Known rows, with every step that occurs:
zoza bulum tinun leraba: [-0.86 -1.12 -2.99 -1.16  0.56  4.83  0.40  2.48 -4.68 -0.11  3.95 -3.72
  0.67  1.13  2.50  1.66 -2.02 -4.10  3.28  1.68 -2.65 -5.11 -1.67]
vazagik tinun zoza bulum: [-2.83  0.99 -0.52 -0.28  0.89  3.60  1.61  2.79 -0.25 -0.58  3.31  2.14
 -0.81 -1.69  1.22 -1.91  0.60 -0.20  1.14  0.29 -2.73 -0.87 -2.74]
tinun zoza vazagik leraba: [-2.65  1.51  0.11  0.00  1.95 -0.69  0.93 -0.79  2.84 -0.01 -1.67  1.91
  1.39  0.14  4.05  0.99 -1.77  2.56  2.74  0.29 -1.60 -0.19  3.24]
zoza bulum: [-2.04  0.44 -0.61  1.60  0.16  1.29  0.74  1.53 -2.01 -1.04  3.30 -1.94
  0.98 -1.33  0.04 -0.57  0.86 -1.53  2.40 -0.93 -3.61 -0.68 -2.28]
dato vazagik: [ 2.63  1.65  2.99 -1.85 -1.66 -3.28 -0.32 -0.80 -1.84 -1.27 -1.17 -1.00
  0.89  0.62 -1.23  0.68  0.04  0.20 -3.58 -0.40 -1.60 -1.18 -1.40]
leraba zoza vazagik bulum tinun: [ 1.27 -1.74 -1.82 -1.32  2.29 -1.26  1.27  0.24 -4.71  0.44  0.86 -1.69
 -1.83  2.45 -0.99  4.18  1.13 -2.75  0.78  3.86 -1.13 -4.31 -0.54]
dato vazagik leraba bulum tinun: [ 2.15 -1.96  2.50 -1.26  3.26 -3.85  0.82 -0.40 -3.05  0.22 -0.78 -7.05
 -0.92  2.08  0.47  1.03 -3.26 -1.41 -1.72 -0.13 -1.76 -1.26  0.11]
leraba zoza: [ 0.39  0.62  0.92  0.33  0.99 -2.93 -1.01 -2.20  0.90  0.72 -0.32 -3.06
  1.89  1.15  0.27  4.49 -0.73 -0.81 -0.58  4.11 -1.50 -2.92  0.73]
dato vazagik leraba bulum tinun zoza: [ 0.01 -0.20  2.45 -2.66  3.08  2.73  1.51  0.47 -0.81 -0.04 -2.68 -0.53
 -1.19  1.17  2.53  1.34 -2.39  0.53 -3.33 -0.53 -0.65 -1.59 -3.40]
zoza vazagik: [ 0.07  3.56 -2.47  0.99  0.57  0.85  0.97 -1.31  0.68 -0.22  1.73  0.90
  2.67  1.18  0.68  0.13  1.54 -0.57  2.02  2.38 -3.18  0.99  0.89]
leraba bulum vazagik zoza: [-2.19  2.83  1.88 -0.67 -3.09 -0.12 -0.17  1.23  0.27 -0.98 -3.92 -3.48
  1.60 -2.68  2.88  0.19 -1.37 -3.77 -0.30  0.10 -2.70 -0.94  1.59]
bulum vazagik leraba: [-3.46  0.75  1.62 -1.64  0.14 -2.70 -0.57  0.15 -1.14 -1.78 -3.31 -0.16
  1.01 -0.71  1.77  2.24 -2.80  1.16  2.07 -1.00 -1.49 -1.15  4.48]
bulum tinun leraba zoza vazagik: [ 0.54  3.24 -3.25  0.18  1.49  1.12  0.44 -2.12 -0.52  0.71  2.86 -2.41
  4.07  2.79  2.10  4.29 -0.04 -2.78  2.41  6.13 -4.82 -3.48  1.15]
dato vazagik tinun leraba zoza: [ 0.92  1.30  0.04 -2.35 -0.19 -1.91 -1.20 -0.84 -0.29  0.48  1.68 -2.34
  2.03  1.92  1.17  4.01 -2.09 -1.87 -0.64  6.92 -2.96 -5.21  2.26]
tinun leraba zoza: [-0.39  0.93 -0.77 -0.89  0.21  0.38 -1.44 -1.34 -0.23  0.76  0.95 -2.92
  2.96  1.72  2.15  5.75 -1.88 -2.73  0.66  5.13 -2.69 -5.29  0.93]
leraba bulum vazagik: [-2.30  3.95  1.19 -2.46 -0.65  1.65 -0.84 -1.09 -3.64 -2.26 -2.15 -1.89
  2.78  0.45 -0.94  2.24 -0.42 -1.91 -1.71  0.46 -5.05  0.70  0.10]
bulum vazagik tinun: [-0.61  1.86 -0.25 -3.60 -0.70 -1.88  0.12  1.63 -1.38 -1.05  1.35  2.75
 -1.28 -0.19 -1.74 -2.16 -0.15  0.25 -0.37  3.65 -1.04  0.90  4.05]
dato vazagik bulum tinun leraba: [ 0.36 -1.78 -2.22 -3.51 -0.51  3.19 -0.02  2.04 -5.75 -0.48  1.09 -1.48
 -0.41  2.12  1.03  3.68 -1.18 -3.83  0.77  2.60 -1.49 -6.19 -1.46]
bulum tinun zoza vazagik leraba: [-1.81  0.77 -0.19 -0.22  2.79 -0.90  1.48 -0.36  1.82  0.30 -1.43  0.77
  0.73  0.56  3.95  1.34 -2.29  1.94  2.68  0.38 -1.07 -0.86  2.87]
vazagik bulum tinun leraba: [-0.75 -2.27 -3.25 -3.02 -0.02  4.55 -0.01  2.46 -5.21  0.16  1.60 -0.97
 -0.62  1.93  1.69  3.29 -1.13 -3.73  1.98  2.87 -0.99 -5.92 -0.97]
leraba bulum tinun zoza: [-0.19 -0.21  0.66 -1.99  3.15  5.12  1.66  0.43 -0.73  0.67 -1.46  0.07
 -1.82  1.11  2.27  0.98 -1.46 -0.37 -2.92 -0.30 -0.19 -1.04 -4.18]
tinun zoza vazagik bulum: [-2.28  1.21 -2.22 -1.73 -0.21  3.29  0.70  0.54 -1.76 -0.57 -1.39  5.89
 -0.19  1.09  0.24  3.49  3.80 -0.60  0.44  2.37 -2.03 -2.00 -1.68]

Rows:
[-0.90 -0.80  1.57 -1.89  3.50  3.82  1.60  0.53 -0.18  0.51 -2.26 -0.13
 -1.65  0.87  2.99  1.25 -2.45  0.36 -2.24 -0.60 -0.09 -1.25 -2.89] => vazagik leraba bulum tinun zoza
[-1.86  1.71  0.29 -1.08  0.40  2.48  1.43  2.52 -1.06 -0.91  2.77  1.92
 -0.62 -1.42  0.87 -1.60  0.60  0.27 -0.18  0.33 -3.37 -0.95 -3.11] => dato vazagik tinun zoza bulum
[ 0.09 -1.44 -2.73 -2.07  0.52  4.21  0.19  1.60 -3.85  0.52  2.23 -2.48
 -0.02  1.61  2.30  1.71 -2.43 -3.05  2.10  2.05 -0.91 -4.78 -0.69] => bulum tinun leraba
[ 0.50 -2.26 -0.85  0.29  2.68  0.06  1.69  1.93 -4.46 -0.10  3.38 -4.69
 -1.66  0.43 -0.29  0.06 -0.66 -2.20  1.76 -0.16 -1.47 -2.61 -2.29] => zoza bulum tinun
[ 2.22 -1.66  0.62 -0.79  3.17 -0.42  1.04 -0.15 -3.52  0.48  0.61 -6.25
 -1.13  2.00 -0.44  0.59 -1.86 -2.24 -1.50  0.68 -1.43 -0.71 -1.39] => leraba bulum tinun
[-0.56  2.43  0.29 -3.66 -0.15 -1.96  0.01  0.90 -1.50 -0.99  0.83  0.74
 -0.52  0.29 -1.56 -2.07 -0.74 -0.45 -1.15  3.66 -2.79  1.65  3.52] => leraba bulum vazagik tinun
[-0.84  1.51 -0.20 -0.92  0.23  3.22 -0.72 -0.63 -1.26  0.10 -0.10 -4.28
  3.11  1.64  1.93  1.17 -2.00 -3.01 -0.73  1.26 -4.96 -0.06 -0.68] => tinun leraba bulum
[ 1.06 -1.91  1.09 -0.21  2.91 -3.89  1.00  0.59 -4.09 -0.42  2.32 -6.80
 -0.42  1.18  0.16  2.92 -1.97 -2.10  0.90  1.11 -2.70 -4.77 -1.19] => dato vazagik leraba zoza bulum tinun
[ 0.00 -0.50  3.53 -1.24 -0.09 -6.29 -0.35 -0.44  0.16 -0.96 -2.87 -1.60
  0.30 -0.01  1.52  1.29 -2.79  2.11 -0.40 -1.36 -0.83 -1.28  3.17] => dato vazagik leraba
[ 1.23  1.41  3.09 -0.19 -3.79 -3.71  0.04  1.47  1.63 -0.01 -3.04 -2.54
  0.04 -2.59  2.55 -0.79 -0.88 -2.02 -1.64 -0.48 -0.25 -2.31  0.43] => dato vazagik zoza
[ 0.45  4.08 -1.74  1.21  1.19 -1.11  0.24 -2.99  1.36  0.22  1.50 -1.15
  3.88  1.96  0.99  3.35  1.17 -1.17  1.32  5.09 -4.34 -1.08  1.46] => leraba zoza vazagik
[-2.64  0.64  0.05  2.36 -1.71  0.01  0.87  3.00  0.06 -0.55  1.72 -3.39
  0.70 -3.44  2.43 -1.51  0.15 -2.81  2.98 -1.08 -3.15 -1.96 -1.25] => vazagik zoza bulum
[-2.58  1.86 -3.05 -3.47 -1.56  3.95 -0.41  2.74 -3.32 -1.20  3.63  0.99
  1.33  0.08  1.57  0.10 -1.63 -2.51  2.75  4.19 -3.60 -3.25  1.99] => zoza bulum vazagik tinun leraba
[-1.79  1.24  2.30 -1.08  1.09 -4.83 -1.39 -2.02  0.21 -0.44 -2.59 -3.01
  2.34  0.71  1.55  6.16 -2.79 -0.09  0.63  3.29 -2.53 -3.75  4.06] => bulum vazagik leraba zoza
[ 0.64  0.40  3.32 -0.58  0.95 -7.45 -1.17 -2.54  0.95  0.17 -2.28 -3.87
  2.00  1.29  1.30  5.39 -2.92  0.89 -1.07  2.98 -2.15 -4.01  3.12] => dato vazagik leraba zoza
[-0.37  2.44 -1.26 -1.49  0.50  2.30 -0.20 -0.44 -0.46  0.35  1.83 -3.13
  3.02  2.08  1.80 -0.53 -1.56 -2.58 -0.21  3.82 -5.63  0.77  1.38] => zoza vazagik tinun leraba bulum
[ 1.13 -1.51  0.71  0.23  0.66 -1.80  1.75  2.64 -3.65 -0.29  2.00 -5.98
 -1.48 -0.87  0.90 -0.34 -1.17 -3.28  1.04 -0.46 -1.75 -3.75 -2.28] => dato vazagik zoza bulum tinun
[-2.38  1.06 -1.26  0.98  0.35  1.30 -0.28  0.79 -1.94 -0.52  3.87 -4.16
  3.16 -0.16  1.50  3.50 -0.49 -3.04  2.88  2.62 -5.68 -4.57 -1.76] => tinun leraba zoza bulum
[-4.43  1.01  1.22 -0.70  0.22 -2.19 -0.29  0.76 -1.99 -2.27 -1.65 -1.13
  1.50 -1.32  1.64  1.91 -2.29  0.55  3.37 -1.42 -3.25 -1.53  3.57] => zoza bulum vazagik leraba
[-1.80  1.61 -2.82 -4.07 -1.70  3.68 -0.75  2.20 -2.60 -0.74  2.50  1.63
  0.97  0.55  1.55  0.16 -1.85 -2.02  1.74  4.44 -2.30 -2.99  2.76] => bulum vazagik tinun leraba
[-2.05  1.00 -1.28  0.36  0.45  0.40 -0.09  1.23 -1.76 -0.53  4.69 -3.32
  2.33 -0.10  1.19  2.28 -0.51 -2.87  3.07  3.92 -5.45 -4.01 -0.42] => vazagik tinun leraba zoza bulum
[-2.91  4.06  0.05 -3.26 -1.29  4.22 -1.26 -0.34 -4.36 -2.37 -1.72 -2.12
  3.85  0.97  0.53  3.04 -1.27 -3.14 -0.65  1.21 -5.82 -0.89  0.28] => tinun leraba bulum vazagik
[ 1.22  2.58 -1.59 -1.05  1.14 -4.06  0.79 -0.46  1.93  0.94  3.74  1.20
  0.32  1.28 -0.24 -1.31  0.29  0.21  1.01  7.15 -2.28  0.37  4.49] => leraba zoza vazagik tinun
[ 0.50 -0.42 -0.97 -1.21  1.56  0.06 -0.75 -0.95 -1.67  1.28  1.40 -4.72
  1.79  2.41  2.05  5.66 -2.37 -3.09  0.65  5.53 -2.19 -6.21  0.48] => bulum tinun leraba zoza
[-1.08  4.25 -2.09  0.02  1.14  4.89  1.63 -1.00  1.81  0.00  0.70  4.01
  2.22  0.97  2.51  0.53  1.66  0.41  0.52  1.96 -2.62  0.49 -1.49] => tinun zoza vazagik
[-2.59  0.36  0.82  1.78  1.45 -2.97 -0.03  0.03 -0.56 -0.54  2.09 -4.54
  2.29 -0.87  1.61  3.00 -0.92 -0.95  3.03  1.09 -4.63 -3.33  0.42] => vazagik leraba zoza bulum
[-1.78  2.17 -0.72 -2.81 -0.57 -1.35  0.47  2.45 -2.37 -1.54  2.88  1.76
 -0.71 -0.94 -1.64 -2.19  0.14 -0.34  1.10  3.24 -2.85  0.32  2.86] => zoza bulum vazagik tinun
[-1.20  1.36  1.47  1.35 -2.29 -1.66  0.63  2.68 -0.70 -1.14  1.12 -3.88
  1.13 -3.18  1.83 -1.01  0.13 -2.90  1.27 -1.19 -3.91 -2.36 -1.86] => dato vazagik zoza bulum
[ 1.08 -3.77 -1.11 -2.04  1.84 -0.68  1.15  1.73 -5.22  0.03  0.15 -1.22
 -3.65  1.72 -1.47  2.37  0.62 -2.03  0.05  1.27  0.98 -3.71 -1.27] => vazagik bulum tinun
[-0.67  1.95 -4.02 -2.30 -0.85  3.10  0.22  1.51 -0.48  0.61  4.11  1.82
  1.56  1.24  2.38 -0.93 -1.07 -1.52  2.86  5.46 -2.75 -1.84  2.76] => zoza vazagik tinun leraba
[-1.03  0.08  2.38  0.22  1.68 -2.88 -0.36 -1.40  0.83  0.29 -2.45 -4.68
  1.84  0.70  1.76  0.60 -3.16  0.17 -0.69 -0.74 -3.52  1.57  2.26] => vazagik leraba bulum
[ 2.88  0.78  1.64 -3.34 -0.93 -5.46  0.26  1.00 -0.31 -0.47  1.74  1.52
 -1.68  0.39 -1.94 -3.23 -0.51  1.21 -2.57  3.29 -0.45  0.51  2.53] => dato vazagik tinun
[-2.23  2.36  0.32 -4.03  0.27  4.50  1.11  1.75  0.77 -0.52 -0.76  6.40
 -1.82 -0.65  1.18 -0.82 -0.15  1.44 -1.94  1.96  0.14 -0.15 -0.47] => bulum vazagik tinun zoza
